What can hang from each mark:
j841: j381 j544 j778
j662: j602 j796
j381: j841 j867
j778: j841
j544: j602 j841
j796: j662
j602: j544 j662

Every row comes from one small tree of marks. Brackets hold a mark, then the marks that hang from it, in the order of their numbers. Every link used is in the known rows. Which tree was each row made from?
Known rows:
(j841 j778): [-1.90 -0.88  0.51  2.58  1.23  1.17  1.30  2.51  1.10  2.05 -0.90 -1.83
 -1.68  1.79 -2.15 -3.25 -3.06 -0.55 -3.09  1.01  0.12]
(j544 j602 (j841 j778)): [-3.54 -2.18  1.81  5.67 -0.29  0.19 -0.27  3.07  0.66 -0.68 -0.01 -1.50
 -6.06  2.26 -3.28 -2.92 -2.11  0.31 -2.49  1.04 -0.32]
(j778 (j841 (j381 j867) (j544 j602))): [-1.53 -0.24  1.66  4.18  1.03  2.42  3.29  3.46  2.56 -0.27 -2.48 -2.61
 -5.07  0.47 -2.53 -0.18 -2.72  1.14  0.40 -6.56 -2.14]
(j381 (j841 j544 j778) j867): [ 0.08 -0.46  1.11  2.89  1.93  4.84  4.40  3.72  1.77  2.34  1.14 -1.25
 -3.33  1.94 -1.40 -0.12 -2.39  0.23 -4.47 -6.03 -4.71]
(j662 (j602 j544)): [-3.75 -3.86  0.20  1.43 -0.23  4.05  0.09  1.17  0.78  0.35  0.92 -1.28
 -1.11  2.03 -0.85 -2.73 -2.74 -1.58 -2.89  2.32  2.77]
(j381 (j841 (j544 j602) j778) j867): [ 0.17 -0.19  2.43  3.01  1.88  3.37  4.10  3.67  2.05  0.57  0.32 -2.12
 -4.62  2.65 -1.57  0.16 -1.70  0.73 -4.41 -6.82 -5.29]
(j662 (j602 (j544 j841)) j796): [-3.61 -5.87 -0.64  4.05 -0.74  5.79  0.86  0.53 -1.34 -0.07 -0.81 -0.54
 -2.50  1.45 -0.60 -2.93 -3.33 -1.22 -4.10  4.88  3.55]
(j796 j662): [-4.05  1.10  0.81 -0.64  0.31  1.96  3.99  2.38  0.90  0.75  1.09  0.03
 -1.39  1.04 -1.01 -2.29 -2.32  0.02 -1.37 -1.04  0.96]
(j381 (j841 j778) j867): [-0.93 -1.74  2.51  2.16  1.94  4.09  4.91  4.22  0.65  2.86  1.37 -1.28
 -3.44  2.82 -0.47 -0.62 -2.48 -0.48 -4.42 -4.05 -3.74]
(j602 j544 j662): [-3.31 -1.94 -1.63  0.22  1.52  2.91  3.05  0.74 -1.32 -1.66  4.08  0.62
 -1.20  1.80 -0.99 -2.47 -2.37 -1.35 -2.22  2.16  3.33]
(j778 (j841 (j381 j867) j544)): [-1.79 -0.39  0.46  4.09  1.05  3.91  3.57  3.56  2.08  1.57 -1.75 -2.05
 -3.45 -0.21 -2.54 -0.39 -3.33  0.50  0.40 -5.65 -1.60]
(j381 j841 j867): [-3.31 -1.90  2.21  1.80  1.03  6.14  5.50  4.38  0.53  2.24  1.49 -0.75
 -4.10  2.52 -0.20 -0.28 -1.53 -0.34 -2.80 -4.98 -3.48]
(j602 (j544 (j841 (j381 j867)))): [-4.01 -3.70 -1.57  4.22  0.13  2.68  2.10  2.35 -0.16  0.09  3.79 -1.65
 -4.12  0.91 -1.28 -2.92 -3.16 -3.26 -2.91 -0.54  1.50]
(j841 (j381 j867) j544 j778): [ 1.04  1.54 -0.95  3.61  1.73  0.52  3.42  3.60  3.29  2.21 -0.67 -3.90
 -0.79  0.62 -1.42 -2.29 -3.93 -1.59 -2.71 -5.75 -2.01]
(j662 (j602 (j544 (j841 j778))) j796): [-2.06 -5.73 -0.42  4.36 -0.14  4.48  0.39  0.39 -1.44  0.25 -0.89 -0.85
 -1.98  1.67 -0.84 -3.09 -3.97 -1.32 -5.01  5.55  3.52]
(j544 (j602 j662)): [-4.25  0.21  1.74  1.10  0.68  1.26  2.79  2.63  0.58 -2.24  0.09 -0.53
 -3.42  2.94 -1.48 -2.00 -0.87  0.75 -0.22 -0.63  0.97]
(j381 j841): [-4.86 -1.88  2.18  1.54  0.18  6.02  3.40  3.24  0.47  2.22  0.50 -0.21
 -3.18  1.91 -0.98 -0.84 -1.86 -0.19 -2.74 -0.54 -1.65]
(j544 j841): [-6.19 -2.73 -0.59  5.15 -1.22  4.46  0.91  3.31  0.18  1.46  1.41 -0.07
 -4.42  0.91 -2.78 -2.88 -2.33 -0.36 -0.89  1.34  0.77]
(j796 (j662 (j602 j544))): [-3.11 -1.07  0.81 -1.16  0.13  2.09  2.43  1.30  0.55  0.02  2.21 -0.05
 -0.33  1.48 -0.14 -2.36 -2.96 -1.19 -2.73  1.32  2.93]
(j602 j662): [-4.13  0.04 -0.37  0.63  0.91  3.55  3.60  2.69 -0.17  0.27  1.54  0.97
 -0.55  1.92 -1.00 -2.30 -1.99  0.15  0.01  0.87  2.05]
(j381 j867): [-3.45 -1.30  0.22  2.33  1.00  4.15  4.17  3.71  1.38  1.21  0.45 -1.55
 -3.41  1.97 -1.16 -2.19 -1.48 -0.29 -1.25 -4.65 -1.52]
(j662 (j602 j544) j796): [-2.70 -4.92 -0.18  2.22  0.05  5.41  1.52  0.17 -0.80 -0.38 -2.04 -1.36
 -1.43  1.75 -0.01 -2.80 -3.09 -1.20 -4.21  4.06  3.18]
(j841 j544): [-3.83  0.47 -1.54  3.28 -0.12  4.77  1.48  2.06  2.64  0.54 -0.88 -1.31
 -2.45  0.23 -3.15 -2.08 -1.74  0.63 -1.11 -2.77 -0.90]

Which tree is each row?
[-2.44 -0.67  0.76  2.62  0.98  6.82  5.01  3.84  1.80  1.62  1.31 -0.77
 -3.73  1.60 -1.09  0.23 -1.51  0.51 -2.87 -6.98 -4.52]
(j381 (j841 j544) j867)
[ 0.07 -0.11  0.74  2.54  1.82 -0.39  3.88  4.15  1.97  3.04 -0.33 -3.65
 -0.96  1.80 -0.31 -3.03 -4.05 -2.33 -2.67 -3.28 -0.84]
(j841 (j381 j867) j778)
[-2.24 -1.34  1.93  5.70  0.12 -1.13  1.88  4.33  1.26  0.13  0.51 -3.13
 -5.50  2.23 -1.70 -2.82 -2.82 -1.39 -2.13 -2.41 -0.97]
(j544 j602 (j841 (j381 j867) j778))
[-3.50 -0.49  1.41  1.54  0.68  2.23  3.80  1.95 -0.32 -2.67 -2.11 -0.51
 -3.34  2.77 -0.88 -2.10 -1.12  1.23 -1.16  0.42  1.08]
(j544 (j602 (j662 j796)))
[-2.61  1.02 -0.56  2.73  0.48  3.31  2.93  1.47  1.26 -2.65 -1.86 -0.74
 -3.10  1.28 -2.29 -1.52 -1.21  1.83 -1.25 -2.20 -0.26]
(j841 (j544 (j602 (j662 j796))))
[-2.35  0.55  1.34  3.19  0.79  2.03  2.68  2.85  1.57 -0.53 -2.04 -1.30
 -3.47  0.34 -2.58 -0.19 -2.94  1.37  1.08 -3.00 -0.03]
(j778 (j841 j381 (j544 (j602 j662))))
[-2.52 -2.64 -2.18  0.85  1.78  4.01  4.23  0.05 -2.53 -2.12  1.63  0.58
 -1.30  1.58 -0.42 -2.49 -2.69 -1.00 -3.17  3.57  3.77]
(j602 j544 (j662 j796))
[-1.64 -3.88 -2.40  3.49  1.54  2.80  2.77  0.41 -3.35 -1.49  3.04  1.09
 -2.19  1.44 -1.12 -3.03 -3.63 -1.31 -4.19  5.53  4.03]
(j602 (j544 (j841 j778)) (j662 j796))
[-2.06  2.07 -0.48  2.55  0.32  1.56  3.81  2.16  1.93 -1.67 -2.28 -2.32
 -1.84  0.85 -0.99 -1.82 -2.49 -0.09 -0.70 -2.88  0.29]
(j841 j381 (j544 (j602 (j662 j796))))
[ 0.34  3.01  0.18  2.49  1.38 -1.76  2.22  2.59  2.60 -0.51 -0.98 -2.96
 -0.98  1.31 -1.59 -2.31 -3.44 -0.65 -1.81 -2.53 -0.10]
(j841 j381 (j544 (j602 j662)) j778)
[-1.51 -0.24  1.00  2.71  1.00  4.55  2.28  2.63  1.43  2.20  0.02 -0.88
 -2.43  1.29 -2.14 -0.60 -2.72  0.26 -4.41 -1.56 -2.86]
(j381 (j841 j544 j778))
[-2.67 -2.87 -2.04  2.99  1.36  1.74  1.60  1.20 -2.15 -0.98  5.51  1.03
 -2.08  1.70 -1.82 -2.88 -3.46 -1.65 -3.11  4.32  3.65]
(j602 (j544 (j841 j778)) j662)
[-2.68 -1.74  1.83  3.24  1.12  3.22  3.92  3.94  1.01  2.16 -1.55 -1.96
 -3.62  0.55 -1.56 -0.80 -3.44 -0.13  0.50 -3.57 -0.65]
(j778 (j841 (j381 j867)))
[-5.56 -1.34  1.13  4.14 -0.70  2.01  1.54  3.26 -0.44 -2.05  2.05  0.57
 -5.12  2.40 -2.29 -2.22 -1.35  0.65 -0.06  0.98  1.14]
(j544 (j602 j662) j841)
[ 1.17  1.99  0.55  3.71  1.70 -1.25  3.01  3.44  3.66  0.11 -1.56 -4.67
 -2.79  1.55 -1.65 -2.06 -3.08 -1.00 -2.81 -6.82 -2.66]
(j841 (j381 j867) (j544 j602) j778)
[-4.77 -2.08  0.69  4.57 -0.56  2.88  2.52  2.54 -1.41 -2.41  0.05  0.61
 -5.07  2.31 -1.75 -2.25 -1.48  1.11 -0.79  2.07  1.59]
(j544 (j602 (j662 j796)) j841)
[-3.11 -0.92  1.56  4.29  0.63  3.76  1.14  2.00  1.75 -1.05 -2.74 -1.08
 -5.63  0.34 -4.25 -0.17 -1.88  2.60 -0.07 -3.09 -1.46]
(j778 (j841 (j544 j602)))
[-2.29 -1.87  0.01  5.47  0.28  1.15  2.33  4.41  0.90  2.83  1.59 -1.92
 -3.06  1.21 -1.39 -3.16 -3.99 -2.14 -1.94 -1.20 -0.13]
(j544 (j841 (j381 j867) j778))
[-2.38 -1.87  1.20  4.91  0.49  0.78  2.02  2.48 -1.43 -1.80 -0.23  0.00
 -4.58  2.51 -2.03 -2.55 -2.42  0.93 -2.43  3.08  1.53]
(j544 (j602 (j662 j796)) (j841 j778))
[-5.15 -0.62  1.30  4.10 -0.82  0.51  2.32  3.88  0.06 -1.19  1.73 -0.72
 -4.14  2.08 -1.17 -2.48 -2.19 -0.78  0.53  0.51  1.65]
(j544 (j602 j662) (j841 j381))
[-2.25 -0.82  1.02  3.91  1.08  4.32  2.70  1.76  0.39 -1.80 -3.36 -0.09
 -4.57  0.42 -3.28 -0.04 -2.10  3.05 -0.02 -1.64 -0.36]
(j778 (j841 (j544 (j602 (j662 j796)))))
[-4.73 -2.06 -0.36  5.22 -0.68  3.24  2.96  4.56  0.78  2.20  1.78 -1.43
 -3.66  0.79 -1.20 -2.74 -3.08 -1.91 -0.53 -2.09  0.07]
(j544 (j841 (j381 j867)))
[-2.76 -0.14  0.33  4.00  0.45  3.70  2.18  2.69  1.97  1.52 -2.31 -1.64
 -3.04 -0.73 -2.87 -0.67 -3.52  0.64  0.57 -2.86 -0.41]
(j778 (j841 j381 j544))
[-0.24  1.77 -1.10  3.46  0.85  0.29  1.66  2.63  3.22  2.19 -1.44 -3.47
 -0.42  0.15 -2.09 -2.83 -4.22 -1.54 -2.62 -2.33 -0.55]
(j841 j381 j544 j778)
[-3.75 -3.99 -2.63  3.24  0.65  4.47  3.29  0.44 -3.35 -1.95  3.18  1.54
 -2.65  1.22 -1.08 -2.66 -3.00 -1.09 -2.97  4.75  4.09]
(j602 (j544 j841) (j662 j796))
[-3.19 -3.45 -2.56  3.14  0.64  3.27  3.82  0.99 -2.97 -1.38  2.85  0.48
 -1.75  0.83 -0.22 -2.79 -3.72 -2.33 -2.58  4.27  4.57]
(j602 (j544 (j841 j381)) (j662 j796))
[-5.64 -1.65  1.56  5.20 -1.29  0.70  1.11  3.84  1.22 -0.67 -0.20 -2.19
 -5.60  1.58 -1.93 -2.85 -2.13 -1.03 -0.55 -0.47  0.30]
(j544 j602 (j841 j381))
[-2.98 -3.50 -1.45  4.29  0.43  0.90  0.59  1.69 -0.28  0.43  3.09 -1.87
 -3.24  0.85 -2.01 -3.47 -4.13 -3.29 -4.00  2.51  2.26]
(j602 (j544 (j841 j381 j778)))
